What can hang from each mark:
j_300: j_375
j_630: j_375
j_218: j_244
j_375: j_218 j_234 j_244 j_300 j_630
j_234: j_375
j_244: j_218 j_247
j_114: j_247 j_354
j_354: j_67
j_247: j_114 j_354

Each row was made from one small tree. The marks that hang from a mark follow it in brackets, in the order of their numbers. Every link used is in the known rows. Write each row's tree.
Known rows:
j_244{j_218 j_247{j_114 j_354{j_67}}}: .33; -.05; .42; .11; .08; -.02; .05; .01; -.09; .46; -.43; .43; .48; -.01; -.27; .03; .15; -.12; -.18; -.19; -.04; .01; -.14; -.04
j_234{j_375}: .02; -.15; -.01; -.05; .09; -.08; .05; -.02; .03; .17; -.15; -.57; .13; .09; -.07; .17; .24; .09; -.02; .07; -.11; .08; .08; -.11
j_630{j_375{j_234 j_244{j_247} j_300}}: -.16; .01; .16; -.02; -.06; .14; .00; .00; -.01; -.12; .26; -.37; -.10; .08; .10; -.10; -.14; .09; -.05; .23; -.04; -.29; .08; .15
j_234{j_375{j_218 j_244 j_300 j_630}}: -.24; .01; -.26; .10; .06; .04; .02; .03; .08; -.18; .00; .11; .01; -.03; .08; -.07; -.09; -.01; .07; .10; -.07; -.07; .07; .09
j_244{j_218 j_247}: .23; -.09; .06; .13; -.05; -.06; -.06; -.02; -.13; .18; -.40; -.11; .03; .08; -.09; .06; .12; -.12; -.07; -.11; .02; .11; .08; -.05
j_630{j_375{j_234 j_244 j_300}}: -.22; .13; .15; -.24; -.04; .09; -.01; .01; .05; -.07; .49; -.27; -.12; .03; .16; .05; -.09; .17; .02; .23; .03; -.20; .18; .09
j_234{j_375{j_218{j_244{j_247}} j_300 j_630}}: -.13; -.19; -.34; .30; .15; .01; .01; .00; .02; -.12; -.33; .04; .17; .00; -.03; -.13; -.13; -.18; .06; .07; -.09; -.15; -.13; .11
j_375{j_218 j_244{j_247{j_114}} j_300 j_630}: -.09; -.04; -.15; .21; -.04; .18; .01; .04; .02; .05; .02; .38; .00; -.01; -.02; -.17; -.19; -.11; -.01; .00; -.07; -.02; -.06; .04
j_114{j_354}: -.01; .10; .11; -.17; -.12; -.09; .05; -.01; -.01; .24; .07; -.36; -.24; .01; -.03; .16; .19; .04; -.12; -.15; -.07; .14; -.25; -.23
j_630{j_375{j_218 j_234 j_244}}: -.08; .06; .18; -.25; -.16; .00; -.06; -.01; .05; -.30; .44; -.04; .01; .03; .23; -.03; .01; .20; .16; .13; .00; .00; .17; .14
j_247{j_114 j_354{j_67}}: .19; .03; .38; -.14; .11; -.08; .12; .01; .04; .57; -.01; .28; .27; -.05; -.19; .18; .21; .07; -.16; -.11; -.09; .14; -.05; -.16
j_244{j_218}: .21; .02; .03; -.12; -.04; -.11; -.08; -.02; -.06; .21; -.15; -.05; .01; .03; -.03; .20; .16; -.01; .01; -.11; .09; .19; .19; -.09
j_114{j_247 j_354}: .02; .04; .14; -.15; -.31; -.07; .11; -.04; .00; .15; .12; -.44; -.22; .03; -.06; .04; .07; -.03; -.19; -.16; -.21; .07; -.59; -.23
j_300{j_375{j_218 j_234 j_244 j_630}}: -.13; .06; -.23; -.04; .03; .07; -.01; .02; .09; -.50; .22; .21; -.11; -.06; .16; -.08; -.09; .12; .19; .09; .12; .03; .12; .05
j_630{j_375{j_244{j_247} j_300}}: -.05; .03; .10; -.01; .02; .03; .04; -.01; -.04; .07; .14; -.52; -.05; .05; -.06; -.04; -.12; .06; -.11; .12; -.12; -.23; .07; .08
j_218{j_244{j_247}}: .07; -.03; .00; .04; .13; -.13; .02; -.02; -.02; .21; -.13; -.43; -.10; .05; -.15; .06; .10; -.04; .01; -.05; .04; .14; .01; -.06
j_300{j_375}: .14; -.05; -.13; -.19; .08; -.04; -.01; -.03; .00; .12; .02; -.44; -.04; -.01; -.16; .17; .09; .15; -.02; .06; -.02; .05; .06; -.19
j_218{j_244}: .02; .09; -.02; -.18; .16; -.18; .00; -.02; .04; .24; .09; -.34; -.10; .01; -.11; .21; .15; .06; .07; -.04; .11; .24; .11; -.10
j_375{j_218{j_244{j_247}} j_234 j_300 j_630}: -.14; -.01; -.25; .22; -.03; .08; -.05; .02; .03; -.18; -.04; .52; -.15; -.03; .22; -.16; -.21; -.19; .10; .08; .07; -.06; -.03; .12
j_630{j_375{j_218 j_244{j_247{j_354}} j_300}}: -.05; .09; .20; -.05; -.19; .11; -.01; .00; -.05; -.03; .22; .14; -.08; -.09; .02; -.24; -.19; .02; -.17; -.01; -.20; -.32; -.14; .11
j_630{j_375{j_234 j_300}}: -.07; -.02; .09; -.23; -.11; .07; -.05; -.01; .02; .06; .31; -.14; -.02; .04; .18; .12; -.06; .11; -.06; .22; -.05; -.18; .16; .03
j_630{j_375{j_218}}: .17; -.09; .01; -.22; -.15; -.15; -.07; -.04; -.02; .01; .15; -.07; .13; .00; .12; .11; .06; .11; .01; .01; -.16; .10; .14; -.01
j_375{j_234 j_244{j_218 j_247} j_300 j_630}: -.16; .07; -.07; .27; .00; .16; .00; .04; -.03; -.20; -.09; .31; -.19; .03; .16; -.13; -.16; -.15; .02; .04; .20; -.09; .15; .15

Which tree is each row?
-.10; .02; -.22; .05; -.17; .08; -.08; .02; .07; -.13; .11; .67; -.24; -.06; .36; -.05; -.15; -.05; .06; .11; .02; .04; .14; .01
j_375{j_218 j_234 j_300 j_630}
.01; .08; -.24; -.02; .24; -.07; .03; .01; .01; -.23; -.06; -.12; .06; -.04; -.14; .12; .00; .03; .09; -.08; .21; .09; .20; -.02
j_300{j_375{j_244{j_218} j_630}}
.23; -.06; .36; .08; .04; -.04; .03; .01; -.11; .39; -.43; .05; .43; .06; -.28; .07; .17; -.14; -.12; -.19; -.06; -.03; -.38; -.07
j_244{j_218 j_247{j_114{j_354{j_67}}}}
.12; -.09; -.38; -.02; .04; -.07; -.02; -.01; .03; -.18; -.07; .16; .01; -.09; .04; .05; -.03; .04; .06; -.03; -.05; .13; .06; -.11
j_300{j_375{j_218 j_630}}
-.20; .05; -.01; -.06; .12; .06; .03; .02; .06; .12; .09; -.50; -.04; .04; -.11; .06; .03; .10; .01; .18; -.04; -.15; .07; .01
j_234{j_375{j_244 j_300}}
-.20; .11; -.26; -.02; .00; .01; -.07; .02; .09; -.17; .17; .59; -.20; -.08; .25; -.03; -.16; -.08; .18; .09; .15; .03; .07; .08
j_375{j_218{j_244} j_234 j_300 j_630}
-.02; -.03; .00; .02; -.09; .15; -.08; .00; -.02; -.37; .08; -.13; -.13; .01; .02; -.21; -.09; .10; .14; .16; .02; -.13; -.06; .07
j_300{j_375{j_218 j_234 j_244{j_247}}}
.21; -.03; .20; .11; -.11; .01; .01; -.01; -.12; .22; -.32; .14; -.05; -.01; -.09; -.03; .11; -.13; -.20; -.23; -.01; .04; -.08; -.09
j_244{j_218 j_247{j_354}}
.07; -.05; .17; -.07; -.05; -.10; .01; -.04; -.04; -.01; .05; .02; .13; -.06; -.05; -.10; -.02; -.02; -.09; -.14; -.13; -.07; -.19; .07
j_630{j_375{j_218{j_244{j_247{j_354}}}}}
-.04; -.08; -.26; -.02; .11; .03; .05; .00; .07; -.20; .05; -.08; -.07; .00; .11; .12; .02; .09; .03; .07; .08; .08; .14; -.10
j_300{j_375{j_234 j_630}}
-.07; -.05; -.15; .21; .13; .10; .03; .01; -.02; -.44; -.15; -.05; .04; .04; -.01; -.07; -.07; -.04; .08; .02; .22; -.07; .08; .10
j_300{j_375{j_234 j_244{j_218 j_247} j_630}}
.24; -.19; .10; .09; -.02; .06; -.06; -.01; -.11; .35; -.30; -.03; .33; .12; -.22; .08; .12; -.09; -.10; -.12; .01; .12; -.05; -.08
j_244{j_218 j_247{j_114}}
.02; -.05; .15; -.01; .05; -.09; .09; -.02; -.03; .00; .10; -.68; .04; .10; -.07; .01; .05; .11; -.06; .01; -.08; -.03; .12; .04
j_630{j_375{j_244{j_247}}}
.04; -.06; -.27; .22; .08; -.14; .02; -.01; .01; -.09; -.21; .17; -.04; -.01; .04; -.07; -.03; -.14; .08; -.13; .01; .21; .01; .02
j_375{j_218{j_244{j_247}} j_630}
.20; -.11; .27; .07; -.10; .10; .00; .00; -.11; .38; -.24; .24; .24; .04; -.24; .02; .13; -.10; -.24; -.23; -.02; .06; -.22; -.11
j_244{j_218 j_247{j_114 j_354}}
.05; .02; .30; .00; .22; -.12; .11; .01; -.01; .43; -.17; -.27; .30; .05; -.35; .08; .15; -.07; -.04; -.13; -.04; .00; -.48; -.09
j_218{j_244{j_247{j_114{j_354{j_67}}}}}
.06; .12; .16; .28; .07; -.13; .17; .03; .03; -.07; -.22; .59; -.01; -.13; .06; -.20; .00; -.09; -.03; -.18; -.10; .10; -.04; .06
j_375{j_218 j_244{j_247{j_354{j_67}}} j_630}
.03; .08; .11; -.23; -.07; -.13; -.04; -.02; .02; -.12; .32; -.20; .04; .00; .07; .02; .03; .16; .09; .02; -.08; .06; .16; .07
j_630{j_375{j_218 j_244}}
-.03; -.09; -.10; -.08; .12; -.13; -.06; -.02; .05; -.01; -.09; -.24; .24; .01; -.08; .07; .13; .04; .17; .06; -.03; .09; -.04; .02
j_234{j_375{j_218{j_244}}}
-.10; .00; -.33; -.09; .12; -.04; -.06; -.01; .10; -.39; .13; .23; .03; -.09; .10; .02; -.08; .05; .22; .07; .16; .06; .00; .03
j_300{j_375{j_218{j_244} j_234 j_630}}
-.20; .05; -.14; .24; -.12; .18; -.01; .04; .02; -.29; .08; .47; -.30; -.01; .29; -.25; -.22; -.09; .07; .10; .03; -.09; .07; .14
j_375{j_218 j_234 j_244{j_247} j_300 j_630}
-.03; .07; -.02; -.13; -.27; .13; -.15; .01; .02; .03; .18; .48; -.27; -.04; .27; -.04; -.09; .02; .08; .17; -.01; -.03; .08; .00
j_375{j_218 j_234 j_300}
-.21; .20; -.09; .04; .02; .10; -.02; .04; .04; -.18; .13; .40; -.18; -.01; .19; .02; -.11; -.05; .09; .04; .28; .01; .23; .10
j_375{j_234 j_244{j_218} j_300 j_630}
.08; .07; .14; .03; .06; .08; .02; .00; -.08; -.06; -.14; -.16; .00; -.06; -.29; -.10; .01; .00; -.12; -.13; .08; -.17; -.15; -.02
j_300{j_375{j_244{j_218 j_247{j_354}}}}
